What can hang from each mark
zeza: lutu sozud
lutu: rukabe zeza
rukabe: kima lutu
nedi: rika sozud
kerok: kima
kima: kerok rukabe
gumesiz: kebun talusar
sozud: nedi zeza
ledo: zeza
kebun: gumesiz
talusar: gumesiz kerok
rika: nedi

Known rows, with every way that one mark hangs from another
rukabe(kima): [ 1.96  0.34  1.05  2.49  2.08  5.07  2.73 -1.91  1.93 -0.57  2.75 -2.53
 -1.06  0.30  2.44 -0.58  1.55  0.55 -0.69  3.61 -1.24 -0.01  0.94 -0.95
  1.21  0.23  1.17 -1.67  2.65  1.09  0.34 -0.19]
nedi(rika sozud(zeza(lutu))): [-1.77  1.85  0.94  5.34  2.78  3.06 -2.12 -1.08  0.53 -0.35  3.23 -5.57
 -1.90  2.92 -1.24 -2.55  0.60  0.23 -0.83  4.87  4.69 -1.14  0.44 -2.81
  2.17 -1.50  1.12  1.63  1.30  2.05  1.60 -0.22]
talusar(gumesiz kerok): [ 0.40  2.67 -0.22  0.50  2.68  6.83  2.78 -1.43  2.42 -1.09  3.96  1.19
  0.85 -0.54  0.49 -0.78  2.08 -3.72 -1.31  0.04 -0.17  1.06  3.66  2.91
 -0.95 -0.15 -1.83 -3.69  5.03  1.96 -0.41 -4.36]
ledo(zeza(sozud)): [-0.55  2.30  0.22  3.99  2.19  7.40  1.50 -2.05  4.93  0.39  4.65 -2.87
 -2.07  1.97 -1.25  0.89  2.51 -1.87 -0.44  4.35  0.89  0.47  1.07  0.47
  0.11  0.73 -0.37 -2.90  1.01  3.58  0.54 -0.51]
talusar(gumesiz): [-0.69  2.38  0.44  1.66  2.38  6.16  2.01 -1.18  3.16 -0.83  3.50 -2.69
  0.18 -0.58  0.41 -0.93  2.25 -4.07 -2.33  1.63 -0.51  0.48  2.22  1.19
 -0.59  0.93 -1.14 -1.77  3.65  1.41  0.04 -2.56]
rika(nedi(sozud(zeza(lutu)))): [-0.47 -0.05 -0.43  3.91  2.52  2.25 -0.19 -0.67  1.33 -0.21  3.14 -4.69
 -2.10  3.00 -1.34 -0.84  0.19 -0.97 -0.52  3.63  3.28 -0.07  0.23 -1.10
  2.00 -0.25  0.92  0.80 -0.05  2.20  1.82  0.56]
talusar(gumesiz(kebun) kerok(kima(rukabe(lutu(zeza(sozud)))))): [ 0.72  2.99  0.37  0.76  1.63  7.40  3.18 -2.48  2.18  1.32  4.24  2.78
  2.89 -0.23  2.00 -0.37  1.69 -4.11 -0.51 -0.36 -0.39 -0.29  2.91  2.28
 -0.86 -0.33 -2.71 -6.00  6.26  2.55 -0.19 -4.15]
rukabe(kima lutu(zeza)): [ 1.23 -1.76  1.35  2.45  2.41  4.02  2.49 -1.58  1.59  0.04  2.45 -2.22
 -0.14 -0.23  2.71 -0.39  2.33  1.05  0.44  5.17 -1.90 -1.55  1.04 -0.22
  1.45  0.63  0.99 -0.55 -0.51  1.30 -0.66  1.34]
lutu(zeza): [-0.94  0.97  1.21  2.28  3.30  6.05  2.64 -0.54  2.35  0.28  3.98 -0.69
 -1.82 -0.67  0.96 -2.28  1.26 -3.11 -0.19  4.09 -0.28  0.05  1.50  1.21
  2.15  1.38 -0.39 -1.05 -0.86  1.53 -0.84 -0.48]
lutu(rukabe(kima(kerok)) zeza(sozud(nedi(rika)))): [-0.16  0.52  2.76  3.25  3.33  4.18  0.94 -0.63  1.81  0.43  1.69  0.52
 -4.13  2.15  1.88 -0.65 -0.71  3.23  1.18  4.90 -0.31  0.75 -0.91 -2.17
  2.60  0.48  2.94 -2.04 -0.88  1.79 -1.95  1.08]
rukabe(kima(kerok) lutu(zeza(sozud))): [ 2.23 -1.30  1.95  1.71  1.95  3.75  2.88 -0.85  2.09 -0.12  2.25 -1.44
 -0.64  0.75  2.53  1.37  1.39  2.82  1.09  4.35 -1.78 -1.28  1.23 -0.72
  1.72 -0.13  1.35 -1.90  0.45  1.51 -0.51  0.68]
kerok(kima): [ 2.12  1.31  0.08  1.95  0.78  5.89  3.05 -2.82  2.47  1.25  3.48  0.89
 -0.54  0.32  2.56 -1.62  0.78 -2.09 -0.57  2.71 -1.66 -0.46  2.13  0.51
  1.24  0.79 -0.34 -2.77  3.63  0.43 -0.15 -1.94]
gumesiz(kebun talusar): [-1.46  3.28 -1.11  2.40  1.39  7.92  2.52 -2.04  2.53  0.16  5.31 -1.37
  0.68 -1.30  0.93 -1.91  3.97 -5.65 -0.10 -0.15  0.42  0.33  1.04 -1.42
  1.08  0.77 -1.91 -1.09  2.19  1.28  1.55 -2.77]
sozud(nedi zeza(lutu)): [-1.46  1.86  0.59  2.94  3.02  3.32 -1.60 -0.72  2.18  1.28  4.30 -3.55
 -2.44  1.21 -0.67 -1.15  0.88 -1.66  0.40  4.51  2.59  0.57  0.96 -0.46
  1.80  0.69  0.77 -0.92 -0.30  1.40  0.38 -0.03]
talusar(gumesiz(kebun) kerok(kima)): [ 1.12  4.41 -0.69  0.55  1.71  8.14  3.65 -2.80  2.27  0.84  4.42  3.01
  1.97 -0.21  1.70 -1.13  1.60 -5.05 -0.89 -1.51 -0.38  0.17  2.99  2.49
 -1.37 -0.17 -2.38 -5.00  7.06  1.08  0.47 -5.51]
talusar(gumesiz kerok(kima)): [ 1.73  2.89 -0.16  0.15  1.91  7.16  3.38 -2.45  2.07 -0.02  3.62  3.42
  1.49 -0.18  1.52 -1.11  1.36 -3.62 -0.92 -0.50 -0.78  0.68  3.94  3.03
 -0.95  0.02 -1.79 -5.18  6.53  1.27 -0.34 -4.72]
kebun(gumesiz): [ 0.89  1.37 -0.01  2.45  1.33  5.55  2.39 -1.09  2.61  0.45  4.66 -4.01
  0.13 -0.48  1.13 -1.52  2.93 -4.74 -0.33  2.16 -0.19 -0.37  1.62 -0.63
  0.46  2.14 -0.68 -0.15  1.88  1.73  1.09 -1.79]
nedi(rika sozud): [-1.34  1.94  0.27  5.03  2.42  3.52 -1.11 -1.11  1.23 -0.50  3.05 -4.58
 -2.39  2.71 -0.59 -2.03  0.39  0.08 -1.15  4.53  3.25 -0.95  1.09 -2.54
  1.91 -0.85  0.94  1.76  2.08  2.40  1.19 -0.62]
lutu(rukabe): [ 0.25 -0.12  0.31  3.00  1.90  4.95  1.88 -2.30  2.54 -0.59  2.62 -1.19
 -2.53 -0.25  2.17 -1.58  1.80  0.04 -0.97  4.62 -1.98  0.26  0.15 -0.55
  1.24  0.51  0.66  0.13 -0.20  0.97 -2.28 -0.75]
ledo(zeza(lutu sozud(nedi))): [-1.35  1.78  0.07  4.72  3.39  5.48  0.03 -1.35  4.98  0.71  4.86 -4.17
 -2.10  3.42 -1.97  1.10  2.52 -2.05 -0.91  3.96  1.60  1.05  0.10 -0.41
 -0.04  0.77 -0.11 -2.39  0.50  3.19  1.08  0.61]
lutu(rukabe(kima(kerok)) zeza): [ 1.03 -0.42  2.73  1.86  3.24  5.46  3.17 -1.34  1.15 -0.64  1.43  0.93
 -2.87 -0.25  3.56 -1.47  0.42  1.82  0.67  4.92 -2.04 -0.30 -0.51 -0.73
  2.08  0.77  1.98 -1.81 -1.40  0.68 -2.85  0.21]
kebun(gumesiz(talusar(kerok(kima)))): [ 1.50  1.76 -0.46  1.25  0.89  6.88  3.04 -1.75  1.64  0.32  4.83  0.18
  1.77 -1.00  1.44 -2.03  3.75 -5.34  1.07 -0.46  0.09  0.28  2.81 -0.52
  0.61  2.13 -1.47 -2.31  3.25  1.69  1.26 -3.15]
talusar(kerok): [ 1.45  1.37 -0.65  1.35  2.29  6.00  3.00 -1.73  2.26 -0.47  4.39  1.60
 -0.86 -0.23  1.09 -0.98  1.74 -1.91 -0.10  1.88 -0.36  0.77  3.30  2.16
  0.94 -0.57 -1.15 -2.53  2.79  1.95 -0.67 -3.12]
kebun(gumesiz(talusar(kerok))): [ 0.85  1.62 -0.53  1.44  1.30  6.73  2.74 -1.26  1.82 -0.20  5.02 -1.00
  1.43 -1.16  0.85 -1.91  4.12 -5.50  0.89 -0.15  0.41  0.43  2.67 -0.57
  0.57  2.04 -1.50 -1.54  2.54  2.01  1.25 -2.92]
zeza(lutu(rukabe) sozud(nedi)): [-1.44 -0.35 -0.29  5.31  2.81  1.67 -0.61 -0.86  4.05  0.84  3.86 -4.19
 -2.45  3.76 -0.83 -0.08  1.47  0.61 -1.50  3.18  0.15  2.30 -1.16 -2.41
  1.51 -0.04  0.84  0.05  0.44  1.36  0.31  1.49]

Rows
[-0.95  1.06 -0.28  4.21  1.92  3.37 -0.18 -1.59  1.53  0.10  3.61 -5.67
 -1.16  1.24 -0.89 -1.80  1.19  0.02 -0.72  4.33  2.85 -0.74  0.82 -0.98
  1.82 -0.03 -0.04  1.14  0.64  1.39  1.25 -0.20] -> nedi(sozud(zeza(lutu)))
[-2.03  2.38  1.39  3.71  3.56  3.12 -2.97 -0.39  1.52  1.01  4.05 -3.38
 -2.99  2.41 -0.95 -1.67  0.38 -1.61  0.34  4.90  3.86  0.30  0.76 -1.81
  2.00 -0.29  1.59 -0.59  0.14  1.83  0.61 -0.01] -> sozud(nedi(rika) zeza(lutu))
[-2.13  1.80  1.30  3.66  3.36  4.79  0.46  0.22  3.05  1.34  4.16 -1.13
 -3.12  1.69 -0.72 -1.50  0.13 -1.83  0.29  4.03  1.48  1.13  1.13 -0.20
  2.68  1.04  0.53 -1.32 -0.35  2.57  0.03  0.50] -> lutu(zeza(sozud(nedi(rika))))
[ 2.30 -0.34  1.52  2.04  1.90  4.81  2.75 -2.24  1.78 -1.18  1.45 -0.55
 -2.50  0.20  3.61 -0.33  1.04  2.77 -0.26  4.36 -2.53 -0.17 -0.19 -1.56
  1.18 -0.04  1.99 -1.35  0.97  0.58 -2.22 -0.69] -> lutu(rukabe(kima(kerok)))
[ 1.24  3.69  0.23  0.36  1.59  7.96  3.42 -2.74  1.86  0.74  4.17  2.79
  2.72 -0.57  2.52 -0.70  1.65 -4.66 -1.01 -0.74 -0.45 -0.20  3.07  2.20
 -1.22 -0.47 -2.68 -6.20  7.24  2.22 -0.20 -5.01] -> talusar(gumesiz(kebun) kerok(kima(rukabe)))
[ 0.24  3.64 -1.52  1.37  1.05  8.60  3.50 -2.92  1.78  0.70  5.36  2.96
  1.58 -0.97  1.69 -2.02  3.35 -5.40  0.96 -1.66  0.21  0.43  2.23 -0.18
  0.81  0.17 -2.38 -3.50  4.21  1.17  1.27 -4.32] -> gumesiz(kebun talusar(kerok(kima)))
[-1.02  0.21  2.36  4.20  3.44  4.18  0.46 -1.00  1.90  0.79  1.97 -0.28
 -3.88  2.07  1.44 -1.54 -0.23  2.50  0.77  5.25 -0.06  1.03 -1.13 -2.04
  2.53  0.82  2.66 -1.27 -1.23  1.85 -1.64  1.86] -> lutu(rukabe(kima) zeza(sozud(nedi(rika))))
[-0.16  4.20 -0.77  0.94  2.53  7.76  3.09 -1.77  2.58 -0.21  4.75  0.74
  1.37 -0.62  0.65 -0.86  2.37 -5.14 -1.26 -0.94  0.28  0.64  2.78  2.39
 -1.33 -0.38 -2.46 -3.56  5.53  1.81  0.42 -5.11] -> talusar(gumesiz(kebun) kerok)
[-1.90  0.08  0.29  5.87  3.23  1.52 -1.52 -0.60  3.52  0.59  3.64 -4.13
 -2.79  4.51 -1.00 -0.44  1.17  0.72 -1.53  3.51  1.02  2.09 -1.29 -3.25
  1.65 -0.74  1.39  0.25  0.76  1.68  0.48  1.50] -> zeza(lutu(rukabe) sozud(nedi(rika)))
[ 1.97 -0.85  1.62  1.59  0.78  5.13  2.57 -2.69  1.82  1.44  2.94  0.83
  0.93 -0.46  3.84 -0.86  1.21 -1.39 -0.17  4.54 -2.13 -1.71  2.28  0.48
  1.64  0.68 -0.89 -3.88  2.38  2.08 -1.62 -0.47] -> kerok(kima(rukabe(lutu(zeza))))
[-0.61  1.44  1.68  4.87  2.73  2.87 -1.74 -1.30 -0.04 -0.85  2.16 -4.74
 -2.35  3.11 -0.03 -1.89  0.08  2.45 -0.29  5.12  3.96 -1.37 -0.24 -3.71
  2.14 -1.77  2.19  0.90  1.33  1.63  0.86 -0.12] -> nedi(rika sozud(zeza(lutu(rukabe(kima(kerok))))))
[ 1.31  2.96  0.05  0.37  1.41  7.36  3.23 -2.86  1.91  0.82  4.05  2.54
  3.10 -0.63  2.63 -0.30  2.04 -4.32 -0.83 -0.35 -0.78 -0.68  3.19  2.27
 -1.31 -0.42 -2.81 -5.72  6.81  2.25 -0.38 -4.70] -> talusar(gumesiz(kebun) kerok(kima(rukabe(lutu))))
[ 0.65 -0.47  0.37  3.44  2.42  2.04  0.21 -0.92  0.80 -0.71  2.10 -3.87
 -2.46  3.22 -0.14 -0.14 -0.31  1.30  0.01  3.86  2.53 -0.30 -0.44 -1.95
  1.98 -0.61  1.96  0.15  0.03  1.81  1.06  0.66] -> rika(nedi(sozud(zeza(lutu(rukabe(kima(kerok)))))))
[ 0.00 -0.49  0.53  4.64  2.78  1.52  0.01 -0.79  3.50  0.37  2.99 -3.75
 -2.44  4.03  0.18  0.82  0.95  2.49 -0.97  3.01 -0.21  1.99 -1.37 -3.10
  1.42 -0.48  1.74 -0.98  1.23  1.10  0.34  1.51] -> zeza(lutu(rukabe(kima(kerok))) sozud(nedi))
[ 0.65 -0.26  2.53  2.81  2.76  5.02  2.76 -1.13  2.06 -0.05  1.77  0.48
 -3.10  1.03  2.40 -0.74  0.16  2.92  0.71  4.52 -1.56  0.59 -0.84 -1.32
  2.44  0.45  2.10 -2.07 -0.81  1.29 -2.05  0.73] -> lutu(rukabe(kima(kerok)) zeza(sozud))
[ 0.06 -1.93  2.19  2.04  1.92  4.22  1.47 -1.12  2.02  0.02  3.20 -2.44
  0.63 -1.29  2.87 -0.09  2.48 -1.23 -0.64  6.14 -1.36 -1.64  1.99  0.39
  1.79  0.33 -1.25 -2.32 -0.29  3.72 -2.27  0.77] -> kima(rukabe(lutu(zeza)))
[-1.89  1.51  0.94  3.26  3.04  4.85  1.11  0.04  3.35  1.48  4.31 -1.26
 -2.86  1.12 -0.60 -1.22  0.36 -1.91  0.37  3.86  0.85  1.27  1.22  0.43
  2.55  1.54  0.14 -1.48 -0.60  2.37 -0.05  0.44] -> lutu(zeza(sozud(nedi)))
[ 1.58  0.47 -0.03  1.14  0.59  6.24  2.67 -1.83  1.42  0.36  4.53 -0.28
  2.71 -1.27  2.05 -1.41  4.11 -4.79  1.15  0.51 -0.28 -0.49  2.96 -0.65
  0.54  1.92 -1.79 -2.58  2.88  2.42  0.60 -2.44] -> kebun(gumesiz(talusar(kerok(kima(rukabe(lutu))))))
[-1.53  1.30  0.70  3.23  2.91  3.13 -1.78 -1.15  2.01  1.12  3.65 -3.05
 -3.02  1.25 -0.15 -1.44  0.83 -0.54  0.48  5.02  1.99  0.59  0.20 -0.94
  1.79  0.63  1.26 -0.52 -1.07  1.17 -0.66  0.24] -> sozud(nedi zeza(lutu(rukabe)))
[-1.77  3.41  1.39  3.02  2.74  4.35 -2.68 -0.63  1.56  1.27  3.86 -2.07
 -3.89  1.45 -0.62 -1.61 -0.30 -1.23  1.26  5.49  3.82  0.07  1.77 -1.11
  2.26  0.25  1.75 -1.15  0.37  2.51  0.08 -0.79] -> sozud(nedi(rika) zeza)
[ 1.77 -0.71  1.53  2.07  0.56  4.87  2.37 -2.61  2.23  1.68  3.16  0.58
  0.84  0.19  3.24 -0.49  1.08 -0.84 -0.19  4.35 -1.86 -1.29  2.17  0.19
  1.82  0.53 -0.87 -4.09  2.75  2.32 -1.18 -0.18] -> kerok(kima(rukabe(lutu(zeza(sozud)))))
[ 1.26 -1.33  1.00  3.20  3.06  3.15  2.20 -1.62  2.02 -1.37  2.50 -2.99
 -0.94  1.43  2.43 -0.72  2.21  0.68 -1.75  3.32 -1.88  0.25 -1.02 -2.00
  0.90 -0.64  1.03 -0.42  0.82 -0.09 -0.79  0.23] -> zeza(lutu(rukabe(kima(kerok))))
[ 0.72 -1.19  0.80  4.57  2.44  2.55  1.64 -1.34  3.37 -0.51  2.99 -3.81
 -1.20  3.24  0.73  0.31  1.85  2.29 -1.68  2.75 -1.15  1.55 -1.42 -2.82
  1.36 -1.15  1.15 -0.90  1.66  0.74  0.36  0.98] -> zeza(lutu(rukabe(kima(kerok))) sozud)
[-0.24  2.43 -0.73  1.67  1.06  7.96  3.02 -2.56  1.81  1.19  5.24  2.80
  2.30 -0.81  1.78 -1.40  3.47 -4.52  1.30 -0.72  0.25  0.08  2.12 -0.29
  1.29  0.04 -2.61 -4.12  3.27  2.31  0.80 -3.08] -> gumesiz(kebun talusar(kerok(kima(rukabe(lutu(zeza(sozud)))))))
[-0.35  1.20  1.39  2.59  2.95  3.04 -1.26 -1.00  1.61  0.77  3.03 -2.62
 -3.10  1.45  0.69 -0.56  0.35  0.89  0.89  4.80  1.65  0.33  0.03 -1.47
  1.73  0.34  1.97 -1.43 -0.49  0.96 -0.61  0.13] -> sozud(nedi zeza(lutu(rukabe(kima(kerok)))))
[-0.43  0.24  0.99  3.11  2.42  4.54  0.61 -1.89  1.74 -0.22  3.62 -3.08
 -1.36  0.06  0.65 -2.16  2.13 -1.03 -0.51  4.65  0.69 -0.03  0.13 -0.52
  1.62 -0.35  0.42 -0.38 -0.53  0.65 -0.61 -0.54] -> sozud(zeza(lutu(rukabe)))
[-1.42  2.27  0.11  4.48  2.09  3.58 -0.93 -0.43  3.91  1.26  4.32 -2.97
 -3.33  3.24 -1.40  0.05  0.26 -0.31 -0.37  3.50  1.82  1.71  1.29 -1.61
  1.99  0.07  0.88 -1.11  2.22  2.94  1.12  0.01] -> zeza(sozud(nedi(rika)))
[-2.09  1.80  1.50  4.01  3.55  2.93 -3.12 -0.84  1.29  0.87  3.37 -2.92
 -3.55  2.43 -0.39 -1.95  0.39 -0.48  0.41  5.43  3.26  0.32 -0.07 -2.27
  2.02 -0.27  2.09 -0.30 -0.64  1.63 -0.41  0.26] -> sozud(nedi(rika) zeza(lutu(rukabe)))
[ 2.41 -0.75  1.16  1.67  0.35  4.90  2.37 -2.97  2.02  1.22  2.97  0.29
  1.03 -0.29  3.84 -0.48  1.44 -1.06 -0.50  4.37 -2.29 -1.68  2.40  0.20
  1.31  0.44 -0.92 -3.78  3.21  1.98 -1.39 -0.77] -> kerok(kima(rukabe(lutu)))
[ 1.54  1.12  0.17  1.17  0.80  6.76  2.87 -1.75  1.40  0.21  4.62 -0.04
  2.27 -1.21  1.94 -1.74  3.77 -5.12  0.97  0.06  0.06  0.00  2.84 -0.68
  0.70  1.95 -1.68 -3.12  3.34  2.40  0.80 -2.76] -> kebun(gumesiz(talusar(kerok(kima(rukabe)))))
[-0.21 -0.58  2.09  3.81  2.90  4.98  2.26 -1.54  2.16  0.29  2.09 -0.32
 -2.82  0.94  1.93 -1.64  0.68  2.21  0.27  4.86 -1.34  0.84 -1.04 -1.25
  2.45  0.78  1.91 -1.26 -1.11  1.41 -1.76  1.47] -> lutu(rukabe(kima) zeza(sozud))
[-1.04 -0.25  0.73  5.86  3.31  1.37 -1.30 -0.86  3.04  0.46  3.02 -4.19
 -2.63  4.78 -0.35 -0.12  0.95  2.11 -1.34  3.55  0.80  1.98 -1.71 -3.94
  1.56 -0.85  2.16 -0.24  1.30  1.55  0.74  2.02] -> zeza(lutu(rukabe(kima)) sozud(nedi(rika)))
[ 0.63 -1.35  1.14  3.16  2.30  3.25  1.37 -1.15  2.30  0.87  2.70 -2.55
 -0.86  1.03  1.60  0.38  1.68  1.92  0.81  5.00 -1.10 -0.69  0.89 -0.76
  1.68  0.76  1.35 -0.81 -0.16  1.92 -0.11  1.99] -> rukabe(kima lutu(zeza(sozud(nedi))))
[-0.33  0.41 -0.38  3.56  2.07  2.84 -0.13 -0.81  1.36 -0.03  3.03 -4.02
 -2.52  2.56 -1.14 -0.77 -0.15 -0.78 -0.01  3.94  3.22 -0.17  0.76 -0.75
  2.16  0.05  0.99  0.56  0.04  2.50  1.54  0.19] -> rika(nedi(sozud(zeza)))
[-0.96  0.68 -0.13  4.41  1.91  3.21 -0.32 -1.86  1.38 -0.07  3.12 -5.37
 -1.54  1.23 -0.49 -1.95  1.18  0.81 -0.63  4.73  2.40 -0.75  0.22 -1.30
  1.82 -0.08  0.32  1.41  0.09  1.21  0.56  0.01] -> nedi(sozud(zeza(lutu(rukabe))))
[ 0.33 -1.09  1.56  3.49  2.57  3.09  0.73 -0.96  1.95  0.75  2.59 -2.56
 -1.09  1.65  1.49  0.11  1.42  2.01  0.79  5.25 -0.47 -0.81  0.79 -1.38
  1.84  0.27  1.75 -0.65 -0.07  2.08  0.03  2.00] -> rukabe(kima lutu(zeza(sozud(nedi(rika)))))
